What can hang from each mark
K792: K361
K135: K361 K754
K358: K361
K532: K361
K6: K361
K754: K135
K465: K361
K361: K6 K135 K358 K532

Every row comes from one small tree of marks. The marks that hang from a mark follow it in brackets, in the order of their numbers. Every link used is in the known rows. Which tree was each row made from?
(in the rows, 128 means zero)
Known rows
K135(K361(K6 K358 K532) K754): [144  81 192 152 170 188 207  95 134 142  90 126 145  95 123 105 108]
K754(K135(K361(K6 K532))): [125 107 164 132 151 184 175 144 139 202  93 139 158 162 104  73 125]
K6(K361(K135(K754) K358 K532)): [146 131 182 200 172 143 202  96 141 143 110 139 134 119 125 108  94]
K792(K361(K6 K135(K754) K532)): [159  94 159 160 168 188 201 139 152 165 102 129 131 155 123  70 116]
K135(K361(K6)): [132  97 156 115 154 167 145 130 121 144  87 127 137 119 111 122 147]
K792(K361): [146  99 130 121 135 118 130 133 138 131  98 125 120 117 126 137 137]
K792(K361(K358)): [142  99 143 121 131 107 163  98 130 124 101 125 125  82 133 162 138]
K792(K361(K6 K135 K358 K532)): [143 125 155 154 141 183 221 108 112 162 104 124 144 139 131  99 137]
K532(K361(K135)): [140 102 146 153 149 173 144 151 129 133 116 152 138 137 118 113 119]
K465(K361(K532)): [136 140 145 178 144 211 141  78 110 131 151 127 133 161 122  86  86]
K754(K135(K361)): [128  94 149 120 147 105 137 135 154 172  95 156 148 123 103 122 127]
K358(K361(K135)): [148 149 140 142 130 157 148 132 113 140  96 149 121 139 117 117 162]
K465(K361(K135 K532)): [137 153 143 199 153 208 162  83 110 137 153 142 141 177 116  69  90]
K754(K135(K361(K6 K358))): [122  96 168  98 149 130 192 100 137 189  97 137 160  89 107 145 148]
K358(K361(K6 K135)): [144 150 145 120 135 195 172 132 110 161  96 135 126 145 111 114 180]
K361(K135 K358): [128 142 138 149 133 113 181  95 116 129 134 143 144 109 131 139 132]
K532(K361): [138  91 146 130 139 178 125 148 131 127 115 135 130 121 123 129 117]
K135(K361(K6 K358) K754): [144  70 184 120 173 144 191  90 141 134  91 128 139  60 120 152 129]
K135(K361(K6 K532) K754): [146  80 180 153 173 201 173 130 145 146  87 128 136 131 116  79 104]
K358(K361): [145 138 141 119 122 159 128 130 120 132  91 134 113 120 122 133 162]

Which tree is each row?
[124 107 177 133 146 172 207 108 129 196  98 137 166 123 112 100 125]
K754(K135(K361(K6 K358 K532)))
[160 134 170 157 155 227 201 136 131 165  95 136 126 157 117  69 138]
K358(K361(K6 K135(K754) K532))
[145  82 186 173 164 149 183  92 140 119  90 146 138  91 126 109  89]
K135(K361(K358 K532) K754)
[150 126 172 202 171 186 208  41 129 130 156 143 143 120 124  96  71]
K465(K361(K135(K754) K358 K532))
[139 114 161 132 160 142 218  92 139 149 134 130 141  93 127 135 129]
K361(K6 K135(K754) K358)
[151  76 167 135 177 201 182 147 152 154 119 136 136 120 115 109 117]
K532(K361(K6 K135(K754)))
[125 139 156 142 127 195 199 102 104 151 131 109 143 130 137 107 128]
K361(K6 K358 K532)
[135 103 162 129 149 198 200 117 112 150 120 130 149 105 123 138 141]
K532(K361(K6 K135 K358))
[141 125 168 165 155 184 232  98 132 156 135 130 146 127 130  88 109]
K361(K6 K135(K754) K358 K532)
[126 107 169 155 140 135 185 106 135 174  97 155 161 119 116 104 107]
K754(K135(K361(K358 K532)))
[142 125 158 167 160 195 199 134 140 161 132 130 140 163 125  62 105]
K361(K6 K135(K754) K532)
[159  82 150 126 170 144 187 133 160 159 100 128 125 121 117 116 137]
K792(K361(K6 K135(K754)))
[132 141 151 155 150 249 164  83 105 153 150 107 138 164 117  82 106]
K465(K361(K6 K532))
[129 148 165 175 142 153 168 100 113 138 106 119 132 123 130 124 112]
K6(K361(K358 K532))
[147  70 171 120 176 158 158 125 152 141  87 130 131  97 111 123 126]
K135(K361(K6) K754)
[144 110 144 135 137 199 169 142 125 158  96 108 129 158 128  87 133]
K792(K361(K6 K532))
[144 120 174 166 174 100 186  88 147 136 110 137 127  84 120 155 117]
K6(K361(K135(K754) K358))
[132 110 165 149 151 209 161 138 112 148  88 127 142 152 116  79 126]
K135(K361(K6 K532))
[128 153 145 183 130 155 197 102 108 134 134 145 149 142 135  94 112]
K361(K135 K358 K532)
[131 128 154 123 148 193 182  39 102 141 152 104 139  92 120 155 130]
K465(K361(K6 K358))
[130 110 176 150 148 196 193 102 105 143  91 124 150 116 122 107 127]
K135(K361(K6 K358 K532))
[148  82 174 174 170 163 150 130 151 124  87 147 131 126 121  82  86]
K135(K361(K532) K754)
[142 114 145 123 144 141 205 101 120 154 103 123 139 104 125 142 159]
K792(K361(K6 K135 K358))
[131 111 170 171 144 159 170  99 110 120  90 142 144 112 126 109 109]
K135(K361(K358 K532))
[138 102 150 131 153 212 167 153 122 155 118 134 142 142 113 112 137]
K532(K361(K6 K135))
[158  85 157 148 161  94 195  94 158 130 105 144 128  79 130 146 120]
K792(K361(K135(K754) K358))
[139 104 157 151 145 161 179 115 119 127 120 148 144  99 126 141 120]
K532(K361(K135 K358))
